What can hang from each mark
K: W
N: P U
Q: U
V: U X
D: K
U: N Q V W
L: E
P: N
X: V
W: K
E: K

Every row comes from one small tree of marks. The marks that hang from a mark follow it in brackets, in alphabetical order. Every link used is in the known rows. Which tree was each row made from?
Known rows
X{V{U{N Q}}}: [-2.97 -2.70 -0.20 -2.39 -0.33  0.55  0.71 -0.82 -6.40  1.81  4.14 -4.35
 -0.67  1.65 -4.69 -0.60  4.23 -0.85 -3.63  1.87  1.92  0.60 -1.42 -2.83]
V{U X}: [-2.56  0.58  4.39 -5.75  2.80  2.64  2.08  3.55 -0.21  2.83  5.02 -2.04
  2.66 -1.19 -0.04 -2.54  0.81  2.61  0.56  2.64  1.61 -3.42 -0.13 -1.74]
V{U{N}}: [-1.29 -0.54  1.59 -3.82  0.90  1.91  2.14  0.23 -3.98  0.83  4.82 -2.83
  0.40  0.77  1.35 -1.78  2.87  1.30  1.10  1.05  0.97  0.23 -0.56 -6.11]
P{N}: [-2.82 -2.38 -1.13 -5.53  0.64  1.25  1.55  1.82 -2.60  0.55  0.33 -2.94
  3.14  4.16  2.72 -4.46  3.57  0.32  0.24  0.67  4.47  0.34 -0.18 -5.02]
N{P U}: [ 1.96 -3.35 -3.01 -2.96  3.50  2.43  3.41  3.41 -6.21 -0.13  2.46  0.94
  1.61  2.28 -0.67 -3.26  1.67  1.17  3.10  0.39  5.53  0.77  0.76 -6.74]
P{N{U{V{X} W}}}: [-3.42  0.90  1.50 -0.41 -3.22 -1.37 -2.10  0.67  2.18  0.83  1.07 -1.95
  1.80  3.21  3.34 -3.43  0.16  3.71 -4.80  0.60 -1.99  0.26 -2.07 -1.50]
X{V{U{N Q W}}}: [-3.89 -0.62  1.34 -0.50 -2.29 -1.40 -0.84 -3.85 -4.54  2.78  2.77 -4.03
  0.50  2.58 -2.99  1.27  5.49  0.84 -4.55  0.14 -0.30  1.92 -0.73 -0.27]
U{N Q V W}: [-3.67  2.23  2.76  3.32 -5.01 -1.25 -0.85 -4.30 -3.69 -0.05  0.67 -5.02
  1.31  6.55  3.34  0.58  4.36 -1.98 -2.36  0.90  2.79  2.63 -1.13 -3.68]
L{E}: [-2.51 -0.81  0.42 -5.94  3.40  2.67  3.73  4.15 -4.31  0.53  0.68 -2.04
  5.16  1.49  1.21 -1.72  3.49 -1.66  0.76  1.11  8.50  1.33  3.18 -4.68]
P{N{U{Q V W}}}: [-1.12  1.04 -0.79  2.26 -3.42 -1.06 -2.03 -3.23 -3.75 -1.35 -0.18 -2.94
  0.40  5.81 -0.18 -0.81 -0.31  2.57 -5.12  0.96  1.14  3.05 -2.51 -2.40]
E{K}: [-2.79 -0.46  3.72 -4.10  4.51  3.40  5.00  3.65 -3.92  1.97 -0.35 -1.18
  4.19  1.96  2.65 -1.90  3.41 -2.44  1.49  2.04  6.97 -1.26  1.53 -6.64]
D{K}: [-0.04 -1.53  2.61 -4.10  3.47  1.84  4.38  3.83 -4.91  1.85 -0.76 -1.96
  5.57  1.64  3.25 -2.42  4.13 -2.02  3.85  1.21  7.17 -0.66  0.71 -4.16]
Q{U{N{P} W{K}}}: [-4.27 -0.08  1.74  0.79 -5.13 -1.63  2.40 -0.23 -3.46  1.36  4.41  3.81
  1.86  0.24  6.48 -1.04  3.62 -2.06  1.20 -4.99 -0.15  1.07  2.67 -3.71]
X{V{U{N W}}}: [-3.67 -1.31  1.97 -2.64 -0.22 -1.71 -0.60 -2.19 -2.04  2.82  2.44 -2.21
  1.41  2.31  1.43 -0.11  8.00  2.02 -3.67 -1.04 -1.78  1.40  1.53 -1.63]
V{U{N} X}: [-4.19  0.48  3.84 -4.34 -0.51  2.07  1.80  1.47 -0.16  2.52  6.55 -2.67
  0.98 -1.32  0.63 -2.98  0.96  1.38  0.23  1.94 -0.60 -2.53 -1.71 -3.84]
X{V{U{N}}}: [-2.85 -3.48  0.23 -4.45  1.46 -0.17  1.49  1.34 -4.04  2.16  3.73 -3.00
  0.62  1.17 -1.14 -1.52  6.42  0.78 -1.90  0.89  0.81  0.44  0.90 -3.80]
V{U{N{P} Q W{K}} X}: [-6.53  2.06  1.31  0.61 -5.86 -1.09  1.34 -0.44 -1.86  3.64  7.66 -1.44
  0.13 -2.62 -3.26  1.37 -2.95 -2.46 -2.80 -1.25 -3.17  0.59 -0.19  0.80]
X{V{U{N Q W{K}}}}: [-5.68  0.96  1.04 -0.19 -2.47 -2.17  0.62 -1.46 -5.09  2.60  3.25 -2.87
  1.93  0.57 -2.84  1.96  3.17 -2.10 -6.53 -0.73 -0.80  1.66 -1.53  0.29]
K{W}: [ 0.19  0.69  2.64 -3.29  2.72  1.71  2.37  1.68  0.23  0.55 -0.63 -0.66
  5.37  4.07  1.83 -2.76  4.45  0.41  1.37 -1.32  5.01 -0.67 -0.85 -3.32]
V{U{Q W} X}: [-4.08  3.12  5.35 -1.94 -1.48  1.28  0.21 -2.27 -0.62  3.78  3.47 -3.61
  2.12  0.03 -1.69  0.60  0.10  2.69 -1.90  1.64  0.77 -1.82 -1.09  1.36]
Q{U{N{P} V{X} W{K}}}: [-5.94  1.51  5.12  2.80 -8.11 -3.78  0.61  1.63  1.71  1.60  6.23  2.13
  1.74 -0.15  6.13 -0.72  1.02 -2.57 -2.38 -3.37 -2.98 -0.21  2.97 -1.68]
D{K{W}}: [ 0.85  0.48  3.55 -2.94  2.13  1.15  3.51  3.56 -0.20  1.32 -2.05 -0.41
  5.89  2.46  2.64 -2.03  3.29 -1.73  2.72 -1.57  4.85 -0.90 -0.26 -1.75]
Q{U{N V W{K}}}: [-4.23  3.08  5.65  2.73 -5.37 -2.60  0.24 -0.35 -1.67 -1.14  2.98  1.46
  3.29  2.05  8.32 -0.16  3.83 -1.44 -3.11 -2.95 -0.61  0.81  0.74 -3.51]

Which tree is each row?
[-0.55  1.26 -0.99  4.16 -1.62 -1.18  1.19  0.16 -6.13 -0.58  2.20  0.19
  1.80  2.33 -1.83  1.45 -2.64 -1.88 -3.61 -1.09  2.51  3.77 -0.40 -1.95] => N{P U{Q V W{K}}}
[-0.98  0.57  3.25 -1.85  1.55  1.87  1.20  3.63 -0.73  0.22  3.26 -1.53
  2.59  1.73  1.47 -3.48 -0.27  2.14 -1.08  3.25  3.62 -1.22 -2.60 -4.09] => N{U{V{X}}}
[-2.63  1.41  5.61  1.85 -5.73 -2.11 -0.72 -2.49 -0.67 -0.19  1.24 -0.25
  1.49  4.17  9.14 -1.13  6.50  1.26 -0.68 -1.87 -0.04  0.94  1.56 -4.72] => Q{U{N V W}}
[ 0.01 -1.13 -2.53 -0.04 -1.33  0.96 -0.71 -0.17 -4.93 -2.43  1.62 -3.61
 -0.81  5.12 -2.34 -2.81 -2.13  1.36 -3.95  2.95  4.05  2.32 -3.67 -5.07] => P{N{U{Q V}}}
[-3.09  1.99  1.13  3.60 -2.87 -1.08  0.96  1.72 -2.05  1.15  4.17  0.27
  2.11  1.05 -2.18  0.28 -3.97 -1.83 -4.68  0.09  1.44  1.27 -1.89  0.28] => N{P U{Q V{X} W{K}}}
[-5.74  3.11  1.03  1.96 -4.86 -1.69 -1.26  0.25 -0.52  0.39  3.17 -2.57
  1.94  1.63 -0.84 -0.81 -5.57 -0.28 -8.31  0.62 -1.01  1.15 -5.01  0.41] => P{N{U{Q V{X} W{K}}}}
[-5.41  2.80  7.87  1.99 -7.12 -1.76 -1.02 -1.52  2.58  1.42  3.71 -0.40
  1.72  2.38  8.69 -2.03  4.71  1.52 -1.03 -0.92 -1.31 -1.71  0.58 -2.69] => Q{U{N V{X} W}}
[-3.54  0.26  0.59  2.18 -4.15 -3.51  1.66  1.13 -1.85  0.08  2.52 -0.53
  2.36  3.41  4.30  0.23  3.17 -4.49 -2.38 -2.66  0.32  4.37  2.84 -4.03] => U{N{P} V W{K}}
[ 0.52 -0.52 -1.60  1.44 -0.26  0.85  1.11 -2.64 -6.30  1.28  1.28 -0.44
  1.08  3.13 -1.56 -0.31  1.31  1.32  1.01 -0.54  4.16  2.23 -0.31 -3.00] => N{P U{Q W}}
[-1.68  0.75  1.45  3.14 -3.42 -0.69  0.06 -0.70 -1.38  2.01  3.49 -1.20
  0.39  3.44 -1.88 -0.50 -0.86  0.44 -2.26  0.93  1.80  1.13 -0.10 -0.44] => N{P U{Q V{X} W}}
[-3.99  1.29  4.73  0.00 -4.50 -0.06  0.17 -3.29 -2.06  0.72  1.97  0.31
  2.89  2.37  8.01 -1.76  7.26  2.16  1.63 -2.27  1.17 -0.22  0.41 -4.77] => Q{U{N W}}
[-2.18  0.46 -2.25 -0.04 -2.13  1.02 -1.11 -3.42 -4.76  0.64 -0.04 -2.57
  1.21  3.96 -1.10 -2.07  0.36  3.21 -2.49  0.26  1.87  2.05 -3.09 -2.93] => P{N{U{Q W}}}
[-5.30  2.64  5.82  0.58 -4.80 -1.18 -0.36 -1.19  2.77  1.97  2.12 -3.68
  2.71  3.98  6.50 -1.49  4.96 -0.71 -2.47  0.61 -0.28 -0.11 -0.74 -2.77] => U{N V{X} W}
[-7.64  4.63  4.49  0.04 -4.50  0.29  0.69 -2.12 -0.81  3.00  6.35 -3.10
  1.99 -2.43 -1.29  1.43 -2.71 -1.14 -4.27  0.09 -1.89 -0.66 -3.15  0.66] => V{U{N Q W{K}} X}
[-4.37  1.08  6.39 -0.27 -5.14  0.17  0.65  1.39  1.19  0.65  5.57 -0.42
  1.21  1.74  5.81 -3.64  2.86  0.10 -0.27  1.14  0.82 -2.46 -0.11 -4.93] => Q{U{N V{X}}}
[-0.86 -1.25 -3.05 -1.87 -0.10  2.95  0.41 -0.25 -6.58 -0.20  1.76 -2.22
  0.20  3.03 -3.12 -3.44 -1.66  1.63 -1.62  2.56  4.52  0.91 -4.14 -5.31] => P{N{U{Q}}}
[-5.94  3.67  4.94 -0.31 -4.75  0.93 -0.39 -4.46 -0.47  3.75  5.22 -4.40
  0.15 -0.39 -0.85  0.47  0.40  1.02 -1.92  1.20 -1.90 -0.86 -2.38 -0.09] => V{U{N Q W} X}
[-4.09 -0.38  2.69 -1.91 -4.24 -1.15  0.63 -0.17  1.18  3.81  6.43 -1.55
  0.04 -0.67  1.37 -1.10  1.93  0.92  0.40 -1.41 -4.28  0.03  2.31 -1.22] => V{U{N{P} W} X}
[-2.17 -1.65  2.17 -4.25  2.62 -1.60  0.48  0.33 -2.01  2.87  0.57 -1.61
  3.61  2.52  0.89  0.03  7.96  3.09 -3.13 -0.29  0.44  0.48  3.01  0.49] => X{V{U{W}}}
[-0.89 -0.33 -1.52 -0.06  1.68 -0.36  3.02  2.30 -5.34  0.90  2.48  2.22
  3.28  0.62  1.27 -0.50  0.05 -0.01 -0.24 -2.84  2.30  1.98  0.81 -2.81] => N{P U{W{K}}}
[-0.10 -1.47 -0.38  1.22 -1.09  1.23  1.12  2.71 -3.51  0.82  4.93 -1.16
 -0.39  2.34 -4.02 -2.30 -2.93 -0.69 -0.83  3.00  4.46 -0.13 -1.35 -2.98] => N{P U{Q V{X}}}
[-5.03  1.44  2.38  3.62 -8.05 -2.41 -0.27 -2.36  0.30  2.37  4.09 -3.94
  0.00  4.39  0.45 -0.07  2.62 -2.87 -2.18  0.17  0.57  1.65  0.17 -1.50] => U{N{P} Q V{X} W}
